Each row was made from one path, in order. Every step used is in the known rows, and no mark comes twice. Write each row's path.
Known rows
bedamif/lomigo/nalu/gepab: [ 25.0  46.8 -13.5 -18.3   5.4  31.1  -5.2  11.0  35.9 -13.2  40.5  -7.8
  32.5   4.6  -4.5   1.7 -25.5 -20.9  26.1 -32.1  14.8  -2.5 -12.4 -10.2
  -8.1  11.9  28.2 -20.6]
karorak/lomigo/nalu/kabere: [ 30.1  33.1 -14.3 -11.6  -9.4  51.2  -8.0   3.0  31.2 -33.6  41.2 -20.4
  45.4  16.7   2.8   8.6 -20.4 -14.7  26.3 -17.3  10.1  -1.3 -38.2  -0.5
 -25.7   6.9  33.3 -23.1]
gepab/nalu/kabere: [ 30.5 -14.3 -39.1   4.4  12.5  42.4   3.5   3.4  19.9 -15.9  29.3 -49.4
  30.2  29.6  -9.1   4.6 -27.4  -3.5  32.3  -5.7   9.0  -2.9 -36.9  14.0
   2.9   3.4  25.7 -26.3]
reguka/gepab/rudor/kabere/bepir: [ 50.3   8.1 -36.6 -10.9  31.1  57.5  -1.9  -2.9  16.5 -13.9  36.2  -6.0
  42.4  34.7 -20.9  13.3 -21.2  -2.0   2.3 -11.7 -10.8 -15.2 -41.4  -0.8
 -24.4  23.6  13.0 -25.2]
kesipe/kabere/nalu/gepab: [ 44.7  -7.4 -16.5   7.1  18.4  68.6   5.2  -0.3  15.6   9.0  16.7  14.2
  25.0  20.1 -22.4 -11.3 -16.1  12.0  15.2  -1.3  -9.0   9.2 -29.0   7.8
 -36.0   6.7  23.6 -13.5]
bepir/kabere/nalu/gepab: [ 27.0 -23.7 -27.6 -17.6  17.1  59.8   8.5 -14.3  13.7  -0.7  11.3  -6.7
  48.8  24.4 -25.8  -3.3 -14.9  -4.5  36.6 -11.8   9.3   1.5 -22.7   4.0
  -6.5   6.3  25.8 -31.8]
karorak/lomigo/nalu/kabere/kesipe: [ 35.7  26.2 -19.6  -4.5  -3.9  46.4 -11.4  -5.0  30.3 -27.1  38.4 -12.7
  42.2  17.6   4.4  10.9 -18.2 -14.8  25.6 -15.0  17.7   2.8 -36.8  -2.0
 -35.2  11.3  30.0 -16.7]
reguka/lomigo/nalu: [ 36.2  16.9 -11.1   1.5  15.8  23.8  -1.3  13.7  38.4 -14.7  38.9  -5.5
  42.3  21.0  -0.6  10.6 -36.8  -9.6  18.6 -23.2   1.8  -3.7 -19.8  -0.9
 -23.6  18.7   9.7 -25.5]
kesipe/kabere: [ 12.0  -2.7 -14.4   2.5  17.0  55.6  -2.2  -3.3  11.0 -13.2  10.5  18.5
   9.8  21.5 -15.4   2.4 -22.2   0.8  13.8 -10.1 -16.1   3.7 -36.4  22.4
 -31.2  17.3  21.6 -17.3]
reguka/lomigo/nalu/kabere: [ 44.1  16.3 -10.3   2.4  15.1  32.9   4.7  13.7  41.9 -12.8  35.9 -16.9
  39.0  22.7   1.3  10.3 -40.5   1.6  33.8 -14.7   8.8  -6.3 -27.1  -8.7
 -20.2   9.6  24.8 -27.4]
rudor/kabere/nalu/gepab: [ 54.3  -6.8 -28.5   5.8  34.6  62.7  -8.7   8.0  21.7  -9.4  13.3   3.9
  44.8  11.4 -25.5 -13.9 -25.2   3.2  13.0  -1.6  12.1 -14.6 -30.2  11.1
 -20.1  10.7  15.0  -9.9]
karorak/lomigo: [ 22.1  13.6 -29.9 -11.0 -10.9  42.5  -9.8  -8.6   9.9 -37.6  32.1   4.3
  44.9  13.3  -1.5  15.1 -17.6 -22.9  12.9 -14.5 -11.0   0.9 -36.2  13.8
 -26.9  20.6   7.8 -24.5]
lomigo/nalu/kabere: [ 20.7  18.3  -8.6  -8.5   9.4  52.4  -5.5  11.8  39.6 -16.0  29.5 -34.0
  28.3  16.3  -8.6  -7.0 -22.3  -5.4  29.8 -18.0  22.8  -4.0 -36.3  -0.3
  -1.0   3.1  36.5 -15.5]
karorak/lomigo/nalu/gepab/rudor: [ 36.0  42.7 -22.1 -21.9 -16.7  56.6   0.5   9.8  22.4 -19.6  57.9  -9.7
  61.4  11.1  -4.0  10.1  -8.9 -13.7  16.3 -28.5  12.6   4.5 -30.0  -2.6
 -24.5   2.8  26.9 -26.0]
gepab/rudor: [ 20.5  -0.5 -42.3 -21.9  -1.6  55.6   3.9   0.9  14.1  -9.8  35.0  -5.1
  35.6  17.4 -12.0  11.1 -19.2  -1.7  14.6 -32.8  10.1   4.7 -31.2   8.6
  -4.0  10.3  10.1 -24.2]
bedamif/lomigo/nalu/kabere/bepir/mobovir: [ 30.1  24.1  -5.1 -20.9  19.2  28.1  -3.7   7.2  40.1  -5.4  20.3 -16.0
  28.9  20.8 -12.3  -0.3 -39.7 -16.6  40.2 -31.8   5.8   0.4 -27.2 -17.2
 -20.5   9.0  37.1 -21.5]
gepab/rudor/kabere: [ 29.2   2.3 -40.9 -14.4  18.1  62.6  -4.8   7.6  16.1 -16.9  26.5   3.5
  38.2  16.3 -16.0   8.9 -29.9   4.0  15.1 -29.9  15.6 -10.6 -35.0  16.5
 -15.2  10.5  17.0 -20.3]
nalu/kabere/bepir/mobovir: [ 31.3 -30.5 -13.6 -13.5  23.5  51.6  13.0   0.5  14.7   1.3  -3.9 -13.4
  30.2  29.0 -32.4  -5.3 -23.3   1.3  38.1  -1.9 -10.6   1.1 -52.2   0.6
 -10.9   5.1  28.5 -21.4]
rudor/kabere: [ 22.1  -3.4 -25.9   2.2  32.0  51.3 -16.6   5.0  16.2 -32.2   7.8   7.2
  29.9  12.6 -19.1  -0.4 -30.9  -7.0  11.9 -11.5   4.4 -19.6 -36.8  25.9
 -16.1  22.1  12.5 -13.6]
karorak/lomigo/nalu/gepab/rudor/kabere/bepir: [ 48.0  42.0 -16.3 -18.8   2.1  58.9   0.9  17.6  21.6 -15.4  49.4  -0.6
  63.9  13.5 -10.8   7.2 -11.9 -17.0  12.6 -24.4   6.8  -3.1 -37.1   0.1
 -39.1   4.4  31.6 -14.9]
bedamif/lomigo/nalu/gepab/rudor/kabere: [ 35.5  52.7 -19.9 -21.2  12.4  43.5  -5.4  16.7  35.9 -11.5  44.5  -4.3
  38.8   5.3  -6.7   5.7 -32.4 -10.2  27.2 -39.5  24.4  -8.9 -13.6 -10.4
 -16.2   7.1  34.7 -21.4]
gepab/nalu/kabere/rudor: [ 40.3 -18.8 -45.9   3.9  11.4  51.4  -4.5  10.4  22.9   1.9  30.2 -40.7
  22.7  38.7  -8.4   6.7 -28.4  -0.1  30.2   3.8   8.4   7.6 -43.2   5.6
 -12.1   7.2  31.4 -22.5]
lomigo/nalu/kabere/bepir: [ 27.4  15.0  -3.8 -11.0  17.4  50.2   2.0  16.7  37.9  -4.6  24.7 -28.6
  27.7  18.8 -15.2 -10.8 -16.9 -14.7  23.4 -16.2  11.7  -1.5 -42.6  -2.3
 -10.8   5.0  37.1  -4.1]
bedamif/lomigo/nalu/kabere/kesipe: [ 29.1  33.4 -18.0  -7.9  13.1  28.9 -11.8  -1.6  42.9 -13.2  30.4 -12.4
  17.4  11.8   3.7   7.3 -36.4 -15.7  35.6 -29.7  27.8  -0.9 -19.2 -14.2
 -20.3  14.0  33.7 -15.0]
karorak/lomigo/nalu/kabere/bepir/mobovir: [ 37.5  16.6  -6.6 -17.1   2.2  46.8  -2.9   4.1  26.4 -19.0  28.4 -15.5
  54.2  25.5 -12.3   3.2 -21.9 -16.1  31.0 -18.2  -3.0   4.0 -44.9  -4.9
 -35.1   6.2  33.8 -23.4]
kesipe/kabere/bepir/mobovir: [ 21.4 -23.9  -2.3  -4.1  33.6  50.7   4.9  -1.0   4.4   7.2  -5.7  25.5
  19.2  34.1 -34.9  -5.5 -22.4  -1.6  17.7 -11.9 -35.5  11.8 -45.5  15.7
 -46.3  17.0  23.3 -14.5]
lomigo/nalu/gepab/reguka: [ 18.9  25.4 -17.8  -7.4   1.0  54.3   8.2  16.5  22.4  -4.7  56.3 -26.0
  38.3  16.5 -23.3  -6.4  -4.9 -13.6  14.6 -19.8  12.0   1.5 -22.8   6.1
  -6.6  -1.8  23.0 -12.3]

Write each row's path
[ 20.2   0.4 -35.0  -5.7  -3.2  57.9  20.4   5.0  -2.6  -3.7  48.7 -11.2
  32.8  16.4 -29.1   1.3  -1.4  -7.1  16.7  -4.4  -6.3  -0.6 -26.8  15.1
  -2.2  -2.6  10.9 -18.7]
nalu/gepab/reguka
[ 35.0 -13.8 -33.5  -8.0   6.2  69.2  -5.0   8.2  24.6   3.4  16.2 -10.8
  10.8  28.5 -10.8   4.8 -25.3   9.1  32.8  10.2   7.7   6.7 -49.6  -3.7
 -15.2  10.4  34.9 -18.4]
nalu/kabere/rudor
[ 35.9  29.3  -9.9 -12.8  -3.1  49.6  -3.2   7.5  29.6 -24.0  38.5 -15.7
  44.9  18.3  -2.0   5.6 -16.8 -22.6  22.6 -15.2   0.6   0.3 -44.7  -2.3
 -33.7   7.8  34.5 -13.8]
karorak/lomigo/nalu/kabere/bepir
[ 48.7  -4.6 -44.9  -9.1  22.2  66.0  -6.3   4.8  23.1  -6.9  26.3   0.0
  44.4  18.6 -16.7   0.4 -32.6   5.7  13.3 -28.2  19.9  -5.8 -30.4   7.5
 -22.3   8.8  14.7 -15.1]
gepab/rudor/kabere/nalu
[ 43.6   5.4 -30.8 -18.7  18.9  70.1  17.0  18.3   6.5   6.1  30.9   6.4
  48.8  10.5 -28.5   0.1  -8.6   3.8  15.1 -14.7   6.3  -7.9 -36.9   7.7
 -10.8   0.8  23.4 -16.6]
nalu/gepab/rudor/kabere/bepir
[ 35.6 -12.5 -18.6   9.3  21.7  59.8  -5.1  -6.3  19.5   0.0  10.9  13.6
  17.2  25.0 -15.8  -8.4 -26.6   5.5  12.3  -8.4 -10.8   9.9 -31.2  11.9
 -41.9  14.5  18.8 -10.6]
kesipe/kabere/nalu
[ 61.5 -12.0 -36.8   9.0   7.9  52.3  17.2   3.0  15.7  11.0  45.8  -9.6
  46.4  23.2 -22.1  -3.4 -18.7   0.5  17.1  -2.5  -4.1   5.8 -17.7  -3.9
 -24.6   1.1   2.9 -15.1]
kabere/nalu/gepab/reguka/lomigo
[ 36.4   2.3 -33.0   1.9   0.5  48.4  26.5   8.2   0.4  -1.0  53.6  -4.6
  39.6  21.5 -21.8  11.4 -13.3  -1.0  21.9  -2.3 -11.2  -2.1 -20.4   7.8
 -13.4  -1.3   7.1 -25.3]
nalu/gepab/reguka/lomigo
[ 42.3  44.9 -20.4 -17.4  -5.5  60.8  -4.0  13.4  23.6 -24.2  53.3  -3.9
  63.9  11.3  -6.5   9.1 -15.9  -9.8  17.4 -26.8  15.8  -5.1 -30.9   2.3
 -31.7   4.4  31.3 -23.7]
karorak/lomigo/nalu/gepab/rudor/kabere
[ 27.9   8.6 -15.1   0.8  17.6  46.8  -8.3   2.1  39.4  -8.0  25.6 -23.2
  23.6  18.6  -7.1  -4.2 -19.3  -5.0  28.1 -15.5  32.6   1.9 -33.8  -2.3
 -13.7   8.9  32.2  -8.8]
lomigo/nalu/kabere/kesipe
[ 31.7 -14.3 -34.6  13.8  41.4  43.5 -21.4  -6.4  14.4 -20.0   2.7  21.1
  24.4  14.8 -16.9   2.8 -27.1  -5.8  10.9  -8.1  17.7 -12.5 -34.7  23.6
 -30.5  27.8   8.2  -4.7]
rudor/kabere/kesipe
[ 27.6  -5.8 -38.1   8.5   4.1  32.6  15.6  -0.7   7.3 -14.4  52.5  -6.4
  27.7  32.1 -11.5  19.6 -31.0 -12.0  17.5 -12.6 -17.8  -1.2 -22.6  13.6
 -28.0   9.9  -2.5 -21.0]
gepab/reguka/lomigo
[ 25.3 -24.0 -33.3 -13.5  12.4  62.2  15.2 -15.5   7.0   1.1  25.7 -12.5
  45.2  31.2 -29.5   0.1 -13.9  -6.6  36.3 -11.7   5.6   3.4 -20.9   6.1
 -11.9   0.4  23.5 -29.1]
bepir/kabere/nalu/gepab/reguka
[ 27.1  11.8 -26.8   8.0   5.8  32.0  10.3   9.2  20.6 -12.6  62.0 -16.6
  31.7  32.8 -10.0  14.2 -31.0 -14.7  17.0 -21.1  -8.0  -0.4 -18.4   7.3
 -30.5   6.3   5.6 -17.9]
gepab/reguka/lomigo/nalu
[ 37.7 -31.9 -29.5  -0.4  25.2  38.1   9.5   5.6  15.3   0.7  15.4 -43.2
  37.8  40.2 -24.6  -0.9 -27.8  -5.3  34.9  -6.6  -7.3   4.1 -46.1   9.0
  -8.5   2.6  26.0 -25.3]
gepab/nalu/kabere/bepir/mobovir
[ 42.2   7.5 -29.8   7.3   4.6  46.9   9.4  14.6  25.3   4.0  61.0 -18.2
  23.4  41.4  -7.6  17.4 -35.2  -2.5  26.8  -8.3  -2.2   4.8 -28.4  -4.9
 -39.8   1.6  22.2 -17.6]
gepab/reguka/lomigo/nalu/kabere/rudor
[ 56.9  -8.7 -40.3 -10.8   5.1  66.2   9.7   2.9  19.9  13.8  34.9  -8.2
  51.2  14.0 -22.1 -10.2 -11.8   6.8  15.1 -15.3  13.9   8.9 -23.8  -6.7
  -8.7   0.4  10.7 -18.1]
kabere/nalu/gepab/rudor
[ 41.3  49.0 -15.6 -22.5  20.0  41.9  -0.2  21.1  33.9  -2.2  42.2  -0.2
  38.4   7.9 -11.2   2.7 -28.7 -18.3  21.9 -38.8  16.7  -6.6 -19.5 -11.8
 -23.9   8.0  35.4 -12.8]
bedamif/lomigo/nalu/gepab/rudor/kabere/bepir
[  8.3 -24.9 -33.1 -22.9  14.6  59.3 -10.4  -9.1  11.6   0.3   7.9   7.4
  24.7  37.3 -17.2  13.3 -22.8 -10.5  33.0 -10.0   1.3   9.1 -35.9   8.5
 -20.8  22.5  29.8 -31.0]
bepir/kabere/rudor
[ 19.5 -29.6 -28.7 -14.9  19.4  51.0  -2.1 -20.8  18.0  -9.0   5.3  -6.9
  40.9  29.4 -19.8  -0.2 -24.5 -11.5  33.2 -19.3   7.1   2.9 -24.1   8.3
 -13.0  15.9  18.3 -29.7]
bepir/kabere/nalu
[ 38.8   8.4 -21.2   7.3  12.3  37.9  21.4  12.7  21.3  -1.5  56.4 -21.8
  28.2  36.3 -13.7  11.9 -29.9 -13.6  23.6 -13.3 -10.4  -0.8 -29.4   0.3
 -35.0   0.4  18.6 -10.3]
gepab/reguka/lomigo/nalu/kabere/bepir
[ 32.1  -7.7 -19.0   0.2  43.3  48.3  -9.1  11.7  13.0 -16.4   3.3  13.4
  29.4  15.7 -26.9  -5.0 -24.5 -18.0   4.6  -9.0  -9.2 -16.6 -45.3  22.8
 -29.4  23.3  13.3  -0.5]
rudor/kabere/bepir
[ 47.6  -4.3 -23.7  -0.4  13.6  76.5  10.0   1.9  15.3  14.7  24.7  12.5
  29.9  22.6 -21.2  -6.7 -18.0  18.3  17.4 -10.9  -2.3  12.5 -28.6   3.5
 -36.3   0.3  26.8 -15.6]
kesipe/kabere/nalu/gepab/rudor
[ 29.5  50.9 -20.0 -26.1   0.8  38.7  -1.1  12.6  35.7  -6.1  49.9  -9.8
  36.6   5.6  -3.0   6.3 -26.2 -13.6  25.7 -41.3  21.4   0.3 -12.1 -14.0
  -9.3   6.1  30.7 -23.3]
bedamif/lomigo/nalu/gepab/rudor
[ 55.0  27.2 -15.3  -2.7  20.2  44.4   8.8  25.0  33.7  -4.0  47.4   0.0
  56.6  18.5  -7.5  10.8 -34.9   6.4  23.4 -23.2  14.4 -11.4 -18.6  -4.2
 -25.1   5.3  23.4 -28.8]
reguka/lomigo/nalu/gepab/rudor/kabere
[ 41.7  -7.3 -23.1  10.8  14.7  70.2  11.6  -0.8   8.6  10.4  31.0   8.9
  21.3  26.4 -25.4  -8.2 -15.1   9.2  15.1  -1.8 -13.0  10.7 -27.7  10.3
 -41.3   0.1  22.8 -10.2]
kesipe/kabere/nalu/gepab/reguka
[ 50.4 -19.0 -31.5   1.1  30.1  39.1   4.3  -9.5  18.0  -9.1  29.0 -47.0
  44.2  53.4 -25.5   7.1 -24.5  -0.6  24.5   5.7 -22.1  -5.0 -44.9  -4.8
 -12.3  15.8  20.2 -40.7]
reguka/gepab/nalu/kabere/bepir/mobovir
[  3.9 -31.4 -32.6  -9.5  24.1  40.7  -3.9 -28.8   6.4 -10.9   2.0  10.2
  27.6  28.5 -15.6  14.3 -16.7 -14.2  33.3 -18.8  14.7   4.1 -26.7  16.7
 -16.8  24.0  17.3 -27.2]
bepir/kabere/kesipe
[ 44.4  -2.1 -39.6   4.7  19.1  43.1  -1.1 -10.2  22.1 -22.7  42.3 -51.6
  35.4  43.2 -11.1  12.3 -23.0  -1.5  21.1   6.8  -9.0 -11.1 -38.3   1.1
  -1.5  15.8  19.5 -40.0]
reguka/gepab/nalu/kabere
[ 41.1  44.7 -24.4 -13.9  18.6  38.3  -9.0   9.2  35.4  -5.2  42.2   4.9
  35.2   7.0  -4.7   8.0 -30.0  -9.3  25.8 -37.5  32.6  -4.5 -12.0 -11.3
 -25.5  10.8  31.7 -15.4]
bedamif/lomigo/nalu/gepab/rudor/kabere/kesipe
[ 55.3  -5.5 -21.0  16.9  17.7  62.1  17.4   1.8  12.2  12.7  35.6  14.1
  25.8  30.1 -19.8   0.0 -25.2  14.4  19.4  -0.3 -16.7   8.6 -22.7   4.3
 -50.5   1.2  19.7 -15.8]
kesipe/kabere/nalu/gepab/reguka/lomigo
[ 52.8  -5.9 -44.4   4.0  19.0  50.4  -7.7  -4.7  24.8  -7.7  43.1 -44.8
  30.5  51.4 -11.1  14.3 -23.8   2.3  20.0  13.5  -8.9  -3.0 -42.7  -7.0
 -14.1  19.0  23.8 -37.1]
reguka/gepab/nalu/kabere/rudor
[ 29.5  37.8  -8.3 -17.0  13.7  31.5  -4.1  10.4  42.4 -11.0  30.3 -17.7
  20.5  13.2  -3.5   0.4 -33.4 -22.9  32.5 -29.6  10.0  -3.3 -27.0 -14.0
 -18.0  11.7  37.8 -12.3]
bedamif/lomigo/nalu/kabere/bepir
[ 59.4   4.8 -43.5  -6.0  27.4  61.6  -8.4  -8.3  24.4 -14.8  38.7 -13.1
  47.2  35.0 -18.3   8.4 -27.3   7.8   6.7 -11.6   0.7 -13.6 -32.6  -5.4
 -22.4  20.7  10.9 -30.7]
reguka/gepab/rudor/kabere/nalu
